Every row comes from one small tree of marks. The marks that hang from a mark follow it in brackets, in the order of their numbers. Every link used is in the known rows. Which tree was each row made from?
Known rows:
z275{z156{z562{z514} z649{z557{z485}}}}: [-21.6 -32.2  -5.8   1.0  18.1 -44.3 -21.6 -10.9  39.7  16.1   3.5  11.3
 -20.4 -20.6  -3.9  28.5   1.3   8.2   5.0 -26.0  34.0 -21.8]
z557{z485}: [ -3.7 -23.5   7.9  19.8  10.2  38.2 -18.3  43.2 -12.7   0.4 -15.3 -11.1
 -36.2  29.3 -16.2 -39.5   1.9   6.6  57.4  -5.1 -45.0  14.5]
z548{z275 z485{z557{z649{z446 z514{z562}}}}}: [-31.4   9.0   7.1  -7.6   9.2  37.9   7.4  21.0 -34.8 -24.9  19.0 -17.1
   0.2 -25.3  18.8 -21.3   0.1  31.4 -13.9  48.0   6.3   2.4]
z514{z649{z446}}: [  6.2  28.6  10.2  17.3  -8.2  35.6   8.9  17.2 -13.1  21.2   1.4 -16.8
  10.3   2.7 -14.8  -9.2  -4.6   8.1  -8.3 -30.9  -1.5  15.7]
z548{z275{z156{z562 z649{z557}}} z485}: [-15.4 -75.1 -24.1  -2.3  23.6  -1.3  10.5 -42.2  22.0   0.2  12.2   0.7
  -6.8 -14.4  18.8 -12.2 -25.0  37.5  23.9  -7.8  -3.7 -28.5]
z156{z649}: [ -3.7 -12.0  12.0   9.8 -11.7  22.1   4.1  -2.7   3.2  28.1   4.6 -17.9
   0.7   7.7 -21.3 -42.4 -11.5  22.8  21.4 -25.6 -10.5  21.2]
z548{z275{z156{z562 z649{z446 z514 z557{z485}}}}}: [-16.9 -11.5  -8.4  -5.0  20.3  -3.0  -9.0 -13.2  20.1 -15.8  10.1   6.4
   2.0 -28.8  12.4  39.7  10.3  -9.9 -30.4  10.7  38.0 -49.0]
z156{z275}: [ 33.2 -16.6  -1.0  -2.7 -17.8   5.7  17.3  -8.5 -13.5   8.5 -11.5  -1.2
   1.9  40.6  -8.7 -24.7 -14.2  -0.5  41.3 -12.6 -57.2  22.5]
z715{z485}: [  2.7 -27.7   8.4  13.5   5.1  38.6  -1.8  26.5 -29.5   1.3  -9.1 -14.4
 -22.5  27.0 -15.4 -48.2  -9.2  26.6  70.0  -1.6 -54.5  28.8]
z514{z562{z156{z275}} z649{z446 z557{z485}}}: [ 31.5  24.8 -31.2   3.5  -8.6 -23.8  -1.1   8.5   7.5  -3.2 -28.5  27.2
  18.4  32.0  -0.8  29.2  19.6 -65.9 -28.8 -20.5  -5.5  -4.1]
z548{z275{z156{z562 z649}} z485{z557}}: [-42.6 -91.1  10.0 -16.4  13.6  18.9  11.7 -25.6  -5.8   3.5  20.8 -38.3
   5.3 -15.2   4.5 -21.7 -31.9  75.1  25.3   1.4 -22.3  -4.6]
z557{z485 z649{z446 z514{z562}}}: [-14.3  56.7  14.1   2.4  10.4  -0.9 -34.7  36.0 -15.8 -36.0   1.9 -11.8
 -17.7 -25.9   0.6   3.2  40.4 -16.9 -15.8  20.6  27.6  -2.9]
z446{z649}: [  7.1  11.6  29.6  20.9   9.3  45.5  -8.1   6.0  -3.7  10.7   6.9 -21.9
 -17.1   2.1 -19.2 -38.1  -3.4  19.7  21.7  10.4 -17.2  25.5]
z548{z275{z156}}: [-17.2 -58.0  19.7  -6.4 -14.6  23.0   3.4 -14.0 -13.9 -31.5   3.2 -27.5
 -19.9  -6.6  -8.2 -34.9 -19.0  41.3  44.6  14.9 -50.7  -7.3]
z156{z275 z562 z649{z446 z557}}: [ 42.9  13.7 -23.4   4.0  14.3  -4.9  37.1 -34.1  19.3  38.6   2.2  33.0
  37.3  15.4  11.4  21.0 -10.2 -21.4 -32.5 -37.1  25.3  -0.8]
z446{z649{z514{z562{z156{z275}}} z557{z485}}}: [ 24.6  37.0 -17.6  -7.8   1.1 -37.2 -25.9  -6.8  15.9 -20.5 -18.6  22.6
  -7.9  17.8  -2.1  20.0  25.6 -69.6 -10.5  37.2  -4.9  -7.6]
z548{z275{z156{z562{z514}}} z485}: [-34.5 -72.0  -2.1 -21.9  -1.1 -34.6  -1.2 -38.9  13.0 -19.1   6.6  -2.7
 -21.2 -24.0  11.0 -16.2  -9.5  46.3  63.8   1.9 -32.1 -23.0]
z715{z485{z557{z649{z446}}}}: [ -3.2  -1.4  49.5  26.9  22.2  77.9  16.2  51.3 -52.2  -3.6  11.2 -29.2
  -4.2   1.1   0.2 -21.3  -9.4  51.8   4.8  21.7  -3.2  47.0]
z557{z649}: [ -1.6  -3.4  38.8  17.4   0.6  24.1  -6.9  12.9  -7.7 -16.1  16.1 -25.5
 -19.7  -6.8  -4.7 -37.8   1.2  30.1  26.7   8.1  -8.3  27.9]
z649{z446 z514{z562{z156{z275}}} z557}: [ 31.5  59.2 -32.9 -22.6 -18.9 -45.7  13.5 -32.9   3.4  -5.3 -22.0  40.7
  14.9   5.2   9.8  18.2  -1.1 -57.4 -27.2   5.6  -2.6 -24.7]
z562{z156{z275 z649{z514 z557}}}: [ 32.0  17.2 -14.4 -13.8 -34.8 -39.4  13.7 -43.6  27.9  20.3 -10.8  22.5
  24.3  21.5   4.4  10.1 -11.0 -39.0 -13.5  -5.3   2.3  -3.1]
z548{z275{z156} z485{z557{z649}}}: [-32.5 -80.5  37.2   3.1  10.4  50.2   6.7   6.7 -32.8 -35.7  20.3 -49.1
 -23.7 -17.9  15.2 -32.4 -31.1  84.6  32.3  40.1 -34.9  14.6]
z548{z275{z156} z485{z557{z649{z446 z514{z562}}}}}: [-42.4  -7.7  17.6 -22.9   7.0  14.0  -2.7  -1.4 -40.1 -47.9  18.9 -38.1
  -8.0 -50.8  20.4  -0.5  -8.8  54.4 -21.5  51.3   6.4 -17.2]
z649{z514}: [ -9.1  19.9   4.7  -5.4 -11.6   6.3 -11.6   6.7 -11.1   5.9   1.7 -12.6
 -19.0   0.5 -12.4 -28.3 -10.2   9.8  33.6   6.8 -24.8   0.7]

Write each row's tree:
[  8.4   4.1  -6.1 -22.9 -45.3 -57.2  -4.5 -28.7   5.1 -13.6 -11.0  -7.3
  30.4  23.6 -17.0  -3.6  12.4 -31.7   9.1 -20.2 -36.9  16.7] : z514{z562{z156{z275}} z649}
[ 30.1  17.2 -28.4   7.6  12.3 -27.2   9.1  13.0  27.1  28.0  -6.1  42.7
  20.2  26.2   7.1  59.3  18.8 -50.0 -23.8 -36.2  25.2  -3.1] : z156{z275 z562{z514{z649{z446 z557{z485}}}}}
[ -2.1  -1.0 -19.4  27.3   5.6   9.1 -17.0  50.0  19.8  31.9  -4.3  18.0
 -21.8  23.4 -12.0   8.2   4.2 -15.4  14.7 -21.7   9.3   7.0] : z562{z514{z649{z557{z485}}}}
[-25.2  57.5  27.5  -7.9   6.5  19.5  -7.2  25.7 -32.0 -10.7  24.5 -24.3
   4.0 -37.1  -2.0  -0.6   0.5  23.2 -39.8  29.5  31.7  11.3] : z485{z557{z649{z446 z514{z562}}}}
[-12.2  45.7  45.6   6.3   5.1  46.7   4.4  28.4 -32.8  -0.2  22.8 -28.3
   0.1 -26.9   2.0  -1.4 -13.2  34.9 -30.9  28.6  26.5  20.8] : z485{z557{z649{z446 z514}}}
[ 38.7   9.6 -11.4  10.7 -21.3 -20.3  22.9 -11.5  34.1  31.8 -34.6  48.3
  18.5  26.9   3.5  27.7  13.9 -52.9 -24.1 -28.2  20.0   0.9] : z562{z156{z275 z649{z446 z557{z485}}} z514}
[ -4.9 -73.0 -23.7   8.1   9.5  27.7  14.4 -23.6   7.1   8.0  -0.3  -5.4
 -17.5  -1.8  15.9 -28.8 -32.5  40.5  24.1  -2.2 -16.3 -18.0] : z548{z275{z156{z649{z557}}} z485}
[-14.3   7.3  -8.6   7.5  23.9 -29.9 -17.8   8.8  22.5   8.1   1.0  12.3
 -11.1 -26.8   2.6  60.6   6.5  -4.2 -26.3 -31.9  43.5 -28.7] : z275{z156{z562{z514{z649{z446 z557{z485}}}}}}
[  3.2  33.7 -36.3  23.8  25.3  26.3 -14.0  51.3  -3.4  12.6 -11.1  13.9
 -10.2  12.8  -7.5   7.5  14.0 -30.0 -24.3 -23.1  14.5  -5.3] : z514{z562 z649{z446 z557{z485}}}
[  6.4  39.9  -4.2  16.1  -1.1  10.0  -5.8   8.9  20.6  18.4 -21.0  22.4
  -2.7  -2.2   1.0  10.9   8.9 -39.8 -27.8  -2.6  33.9 -18.1] : z562{z156{z649{z446 z514 z557{z485}}}}
[ 37.3  16.9 -29.3  -6.8 -15.6 -14.1  15.8 -20.4  14.0  36.7   0.9  20.6
  19.6  29.5   0.2  11.2 -16.6 -26.0 -14.8  -8.9   7.1  -0.4] : z156{z275 z649{z514 z557}}
[-29.9 -63.6  -5.6  -2.1   9.6 -26.0 -10.1 -12.7  43.1  -4.3  12.4  12.3
  -8.8 -15.6   2.6  17.8   7.6   5.9   7.9  -5.9  21.8 -28.7] : z548{z275{z156{z562{z514} z649{z557{z485}}}}}
[  3.7  32.2  29.4 -23.7 -20.8 -20.4   5.2   0.0 -40.3 -38.4   1.0 -10.6
  28.1  -1.7   6.5  16.9  14.8  -8.5 -21.4  38.9  -3.8  25.8] : z715{z485{z557{z649{z446 z514{z562{z156{z275}}}}}}}
[ 12.7   9.6  -4.0 -30.0 -21.5 -52.2   2.3 -45.5  17.1  17.4  14.7  -1.1
  37.8  11.0  -5.9  14.9   5.8 -17.0   2.0 -17.0   3.0   1.2] : z156{z275 z562 z649{z514}}
[-41.7 -82.6  36.4  -8.2  24.4  19.3   1.1 -14.3 -19.4 -41.4  33.9 -43.9
 -15.9 -32.3  20.4 -16.7 -21.5  82.5  32.2  36.8 -21.4   5.3] : z548{z275{z156{z562}} z485{z557{z649}}}
[ 35.5  26.7 -26.6  -7.3 -20.4 -29.3  27.7 -40.7  17.6  18.3 -20.2  34.9
  35.2  11.6   2.7   3.1   0.2 -41.8 -41.5 -25.8  13.1  -3.7] : z514{z562{z156{z275 z649{z446 z557}}}}
[-25.0  25.6  13.4  -3.0   4.9 -17.5 -49.4  35.9 -10.9 -40.5   8.2 -22.9
 -28.3 -16.2  -7.6 -13.0  37.5 -10.8  15.2  29.0   6.6   5.0] : z557{z485 z649{z514{z562}}}
[ 35.0  39.1 -29.0  -5.5 -22.1 -30.8  18.8 -22.7   9.7   5.1 -16.3  26.0
  33.2  15.6   1.9  23.3   3.8 -50.1 -39.5 -23.7  -0.3  -2.0] : z514{z562{z156{z275}} z649{z446 z557}}
[-28.5  40.1  41.1  -8.8  -6.3   3.0 -12.0  18.4 -39.0 -35.6   8.1 -23.1
   6.1 -30.6   1.8  -2.3  14.6  15.4 -15.2  44.2  13.0  18.3] : z715{z485{z557{z649{z446 z514{z562{z156}}}}}}
[ 13.5  -1.7  12.4 -14.4 -62.2 -56.9   9.0 -31.2  24.0  12.3 -10.7   3.7
  27.5  23.3 -13.2  12.1   8.1 -23.9  15.8 -27.1 -23.2  22.4] : z562{z156{z275} z514{z649}}
[ -0.1  52.1 -39.7   8.7  28.1  12.3 -19.2  40.8  -9.5   4.6 -14.8  28.6
 -26.5   0.7   1.1   3.6  10.3 -37.8 -12.2   8.7  10.3 -27.5] : z649{z446 z514{z562} z557{z485}}
[ 32.9   7.3 -25.6   4.9  10.7 -26.5  17.7  -7.9  35.4  41.0 -10.0  50.0
  24.2  22.0   7.7  43.8  17.7 -42.0 -26.1 -36.8  37.3  -3.3] : z156{z275 z562{z514} z649{z446 z557{z485}}}
[  6.9  -5.9  -5.0  22.0  21.9  32.9  -2.1  13.3   0.9  14.8 -17.2  -1.0
 -17.8  -6.8  -1.3  13.3 -11.6   8.2 -23.9 -23.2  22.6 -19.4] : z275{z156{z649{z446 z557{z485}}}}
